Known rows, with every way that one mark hangs from another:
J309{J536}: [ 14   2  16  -6  10  -7   9   2 -25 -33   2 -11 -21  -8 -20 -18  28   1
  -1  20  20   9   8  -7   5  -9  16  28 -18]
J161{J104{J258 J504 J715}}: [  1   1   0 -14   8  10  -2 -13 -12 -32  -7  19 -10 -22 -17 -36  13  -5
  22   8  -5   7   0  11   4   4  16  22  12]
J309{J536{J715}}: [ 12   5  10  -8  15   5  10  -8 -24 -36  -6 -18 -18  -8 -21 -12  31   4
  -4  17   6  21  10 -16  -8  -3  24  25 -21]
J161{J104}: [  6   4   6   3   3  -3  -4  -4 -15 -30  -5  15 -24   3 -14 -40  10  -6
  10  20   6   7  -1  10   6 -10   7  24   2]
J504{J536}: [ 21  -2  21  10   4  -9  13  -5 -26 -30   4 -10 -27 -25 -18 -43  17  -2
   0  17  18  18   8   6  15  -6 -31  23  -8]
J601{J104 J536}: [ 19   4  36 -15  -1  -9   4  12 -26 -29   3  -8 -26  -8  -8 -17  27   5
   7  13   3  16  12  25   1  -5  -1  22   0]
J504{J536{J258}}: [ 23  -8  19  11  -1   5  18  -9 -17 -19  -2 -17 -22 -21 -16 -36  19   2
  -4  21  -3  13   7  14  19  -6  -3  29  -4]
J309{J536{J258}}: [ 18  -4  15  -3   5   8  13  -2 -15 -25  -4 -20 -16  -3 -17 -11  29   7
  -5  23   1   5   8   2   7  -9  45  35 -12]
J104{J161 J258 J309{J536}}: [ -2  -7   5  -5  22 -19  16 -15 -16 -28 -11   9  -9 -18 -32  -4  17  -6
  -3   5   4   2  14   4 -23  -4 -10  21  17]
J504{J536{J161 J258 J715}}: [ 15   7   4  10  -2   7  13 -17 -32 -35  -7 -21 -19 -19 -13 -24  17   8
  -9   5 -11  30  12  -2   4  -7  25  24 -19]
J715{J104{J504{J536{J309}}}}: [  5  12  10   2  11  -4  18  -9 -23  -9   5 -43 -17 -10 -20 -36   1  -5
  30  18 -19  19  -2   5   6  -6 -16  32 -16]
J504{J104{J309}}: [  4  14   4   1   9  -8  14 -24 -11 -22 -10  25 -21  -9 -15 -14  32 -13
  12  23 -15   1  -3  24 -10 -14   2  24   6]
J715{J104{J161 J309{J536}}}: [-18   0   3  -3  22 -25  14  -2 -13 -19  -9 -27 -19   3 -30 -24  -4 -15
  17  11 -25   8   4  -5  -9 -10 -16  26 -12]
J161{J104{J309 J504}}: [ -8   8  -8   1  10   6  -5 -28 -32 -11  -8  10 -15 -17 -18 -44  19  -7
  27  20  -1   5  -3  17 -10  -8  -2  22   9]
J258{J536{J601}}: [ 24   3  34  -4  -1   2  10   5 -15  -6   7  -5 -18 -14 -21 -25  20  18
   5  26   8  -5  14  -9  12  14 -16  30 -11]
J104{J258{J536}}: [ 24   2  24  -9   1   8  11  -8 -10 -28  -1  12  -9 -17 -17  -9  14   2
  -4  21  11   4  11   4  -4   9  11  29  16]
J601{J536{J309 J715{J104}}}: [ 15  13  18  -1  14   8  14 -16 -13 -29  -6 -50 -18   5 -16 -13  19   3
   7  -2 -46  37  -5  -4 -15   1  26  30 -16]
J601{J104}: [ 13   2  24 -13  -2 -16   9  15 -27 -21   1  13 -25  -9 -15 -16  24  -2
  14  31  12   8  19  17  -1 -11 -16  24  -2]
J601{J536{J161 J258 J309}}: [ 19  10  19   6  -3   4  11  -5 -30 -36   2 -34 -19  -3  -7 -10  30  12
  -2  -5 -26  22   0   9  -4 -11  63  37 -17]
J104{J258 J309 J715}: [  3 -12  -4 -15  12  -7  14 -26 -11 -24 -14  30  -8 -36 -31 -20  29 -11
   8   5 -15  14   4   6 -13   6   6  18  15]
J715{J104{J309{J536} J504}}: [-13  12  -4 -10  16  -7  10 -20 -27  -3  -4 -31 -10 -11 -26 -24   8  -5
  29  20 -16  10  -3   4 -11 -10  11  28  -9]
J536{J258 J309}: [ 24  -3  14  12   3  14  24 -10 -14 -10  -8 -23 -16  -3 -18 -11  37   4
   5  23 -35  10   3   9  -2  -7  33  44  -8]
J161{J104{J504{J536}}}: [  7   7   5   6   7   6  -2 -14 -29 -22   1  -4 -20 -17 -12 -54  10  -3
  20  18  11  10  -1  14  12  -5 -17  23   0]
J888{J601{J536{J309}}}: [ 23   4  25  -3   6  11  17  -1 -32 -50   0 -30 -28 -20 -21 -15  29  -2
  -1  20 -12  16  -2  15  -2  -8  -8  32  -7]
J504{J104 J536{J258 J309 J715}}: [ 33   9   6  19  12  20  26 -31   4 -22 -17 -24 -14   3  -6 -11  32  -2
   0  21 -50  28  -4   7   9  -2  -1  31  -6]
J104{J161 J258{J536} J504 J715}: [-11  -6  30 -18  14  13  16   3 -29 -36   4  -9  -8 -46 -25 -29  16  -7
  19   2 -20  -4  21  -8  -5  24 -32  31  -2]
J715{J104{J161 J258}}: [ -5   3  13  -9   9 -18  20   9   1 -31  -3  -5 -18  -1 -26 -12 -12 -10
  10   8 -20   2  10  12  -9  -8   5  28   3]
J888{J601{J536}}: [ 15   3  27  -9   1   9  13   3 -32 -55   0 -18 -31 -29 -21 -19  24  -3
  -6  20  -2   9   1  23   0 -10   2  28  -5]
J504{J104}: [ 11  16  17  -2   4  -4  15  -7  -9 -35  -2  20 -26  -4  -9 -14  29 -10
   8  24  -8  -2   1  23   0 -13  14  28  -5]

Rows:
[ -7  15 -12   4   1 -19  -9 -13 -38 -37  -4  22 -21  -4 -14 -32  11  -6
  10   5  10  14   2   3  -7 -20  23  20  -7]	J536{J161{J104{J309}}}
[  7  10  -1  -5   5   8   8 -12 -31 -41  -8 -21 -12  -1 -14   1  28  14
 -10   9  -7  22  12 -16  -8 -12  73  30 -27]	J309{J536{J161 J258 J715}}
[-11   6  -4  -7  17  -3  18 -22  -6 -25 -19  -8 -11  -6 -30  -5   5  -7
   8   6 -38  20   9   0 -32  -1   8  20   2]	J536{J715{J104{J161 J258 J309}}}
[  7  13   3  -3  14  -9  11 -23  -9 -24 -10  13 -17  -4 -15 -10  32 -10
   8  24  -7   4  -4  13  -5 -14   6  24   0]	J504{J104{J309{J536}}}
[ 22  24  -1   2   6  -6  13 -27 -10 -52  -8  18 -14 -10  -4  -2  13  -2
  -7   2  -1  27   5   9   0 -10  16  16   1]	J504{J104{J258} J536{J161 J715}}
[ 32  -3  20 -11   6 -23  20  19 -11   2   3  -1 -19  -6 -25 -11  35  17
  23  22 -14  11  14  -5  10   3 -34  27 -16]	J536{J309 J601{J104{J715}}}
[ 21   6  26  -5   2  14  11  -6 -16 -11  -1 -12 -15 -14 -23 -16  24  20
   2  23  -8   8  16 -19   0  20  -8  27 -14]	J258{J536{J601 J715}}
[  5  -1  44 -11   4 -17   8  25 -29 -37   5 -14 -30 -10 -13 -19  19  -1
   7   5  -5  10  19  22  -5  -4 -28  23  -2]	J601{J104{J161} J536}
[ -9   8  -8  -4  -6  10  -4  -7 -33 -34  -4  -2 -15 -13  -9 -33  16   3
  15   4 -23   8   3   7   8 -11  63  32 -16]	J536{J161{J104{J504 J715}} J258}
[ 24  21  15  -2   6   0  13 -14  -3 -39  -3  18 -11   4  -4   7  19  -4
   3  17 -10   7   2   7  -2  -4  18  32   6]	J504{J104{J258{J536{J161 J309}}}}
[ 15  -1  -4  -9  15  -9  11 -28 -12 -20 -13  19  -5 -17 -25  -1  26   0
  -3  16  16  11   4   8 -19  -6  23  20  22]	J104{J258 J309{J536}}
[  7  10 -15 -11  14  -9   7 -35 -25 -32 -16  16  -2 -16 -24  10  24   6
  -7   3   9  24   8  -5 -29  -8  42  16   9]	J104{J258 J309{J536{J161 J715}}}
[  0  12  18  -7   9  24   8 -16 -25 -18  -4 -37 -11 -11 -18 -24   8   0
  18  23 -28  17   9 -17  -7  16  -2  31 -16]	J258{J536{J715{J104{J504}}}}
[ 13  10  25 -19  -4  -8   5  15 -45 -59   3  -9 -30 -21 -13  -7  19   1
   1  20   7  16  11  23   1 -19  -4  22  -7]	J888{J601{J104 J536{J161}}}
[ -2   8   7  -2  15 -13  20 -19  -1 -32 -12  34 -16 -11 -19  -1  21 -15
   5  13 -18  -5   5  29 -20 -11  -8  22  19]	J504{J104{J161 J258 J309}}
[-10   8  -6  -9  14   2  13 -23 -20   2  -8 -37  -7  -8 -24 -21   9  -1
  27  22 -31   8  -3  10 -10 -11  32  31  -6]	J715{J104{J309{J536{J258}} J504}}
[ 10  -5  -2 -10   7  -2  -2  -9   3 -38 -11  29 -14  -8 -18 -34   8  -8
   9   8  -5  12  -2   6  10   2  15  21  13]	J161{J104{J258 J715}}
[ 10  -3   2 -12  10  -5   9 -13 -21  -6 -17  -1 -12  -5 -19  -4  31   4
  10  31  -9  19  15   6 -12  -8   4  22   3]	J601{J104{J309{J536{J258 J715}}}}
[ 17  22  11 -23 -11 -28   9  15 -36 -10  13  29 -13 -21 -16   7  19  31
  15  12  32  -2  26  19  -6 -14  24  20  -3]	J536{J161 J601{J104{J258 J504}}}
[ 16  14  21   7   4  -1   6  -2 -41 -32   6 -23 -17  -4 -12 -18  19  -2
   9  16  -2  18   9 -26   1   2  -9  37 -22]	J258{J536{J161 J309}}
[ 14  11  10 -12   5  -7  19  -8  -4  -3   4 -15  -8 -18 -23 -19  -7  11
  20  14  -3   7   5  20   5  -3   7  24   6]	J715{J104{J258 J504{J536{J601}}}}
[  7 -11   5 -14  13   4   9 -28  -9 -22 -14  16  -3 -33 -29 -23  23 -10
   8  10 -18  14   4  -8  -5  20 -13  21  17]	J104{J258{J536} J309 J715}
[ 11   1  31 -19   8  -4  11   7 -15 -40  -7  -4 -17 -10 -14   4  19   6
  -3  -2 -15  21  22  19 -20   4  -3  18  13]	J601{J104{J161 J258} J536{J715}}
[  9  10  28  -4  10  -1  17  -2   4 -39  -4  19 -16  -4 -10  -3  13 -12
   1  16 -14  -8  11  14  -4   2 -11  30  11]	J504{J104{J161 J258{J536}}}
[ 15   2  17 -14  13 -14  13  13 -15 -17  -2 -12 -17  -2 -25   1  27  22
   2  19   5  10  23 -14  -3   1 -11  21 -20]	J309{J536{J601{J104{J161}} J715}}
[ 20  13  10   8  11   4  17 -23  -8 -38  -9  -2 -23 -11  -8 -22  23  -7
   0  17 -13  23   1   9   7  -3 -20  19  -8]	J504{J104 J536{J715}}
[ 22  -6  22 -11   4 -11  17  20  -5  -5  -1 -12 -17   2 -21  -1  24  24
   0  26   1  -6  21   4  13  -6  12  30 -10]	J309{J536{J258 J601{J104{J161}}}}
[ -3  19  16 -17   0 -14  -3  -9 -60 -22   6  -8 -17 -26  -9 -17  30   7
  22   2   4  19  12  25 -18 -14   8  19   0]	J601{J104{J309 J504} J536{J161}}
[-24  -9   4 -15  20  -4  20 -19 -34 -25  -7   8  -7 -56 -36 -28  28 -11
  23  -4 -25  -1  15  10 -27   9 -26  22  10]	J104{J161 J258 J309 J504 J715}
[  1  -4  -1 -15   8  -6   4 -25 -21 -31  -9  20  -3 -33 -25 -18  17  -8
   7   2 -11  18   6 -15  -8  12   1  20   8]	J104{J258{J536{J161}} J309 J715}
[ 28  -4  20 -25  -3 -23  15  19  -2  -6   2  29 -16 -19 -25  -4  25  21
  11  19   8   0  20  14   9   4  -7  18   5]	J536{J601{J104{J258 J715}}}
[-14  24  -8  -7  -4  17  13 -18 -32 -25  -8 -31 -10  -5 -14  -5  11  12
  13   6 -48  20   9   1 -19 -12  86  33 -26]	J536{J161 J258 J715{J104{J504}}}
[ 25   3  13  10  17  -8  21 -14  -5 -37  -3 -12 -23 -12 -10 -34  27 -16
  14  14 -29  26  -7  -3  26   2 -48  27 -14]	J504{J104{J715} J536{J309}}
[ 16  11   9  -4 -16 -10  14   9 -22 -11   6   8 -19 -10 -18  -4  25  33
  -2  10  -1  -7  15  13   6 -15  68  32 -20]	J536{J161 J258 J601}
[ 12   5  21 -10   4  20  14  -8 -31 -58  -7 -23 -28 -29 -22 -13  26   0
  -9  18 -14  18   2  16 -10  -5   7  25  -8]	J888{J601{J536{J715}}}
[ -8   2   2  -8   7   8  -4  -8 -26 -29  -2   3 -19 -20 -18 -54  18  -9
  28  13 -11   7  -1   4   9   2   1  25  -8]	J161{J104{J504 J715}}
[  9   4  -9  -6   3   9  22 -21  11  17 -19 -19  -8  -1 -31  -1  17  26
   7  19 -58   8   5   7 -10   1  53  27  -6]	J536{J258 J601 J715{J104{J309}}}
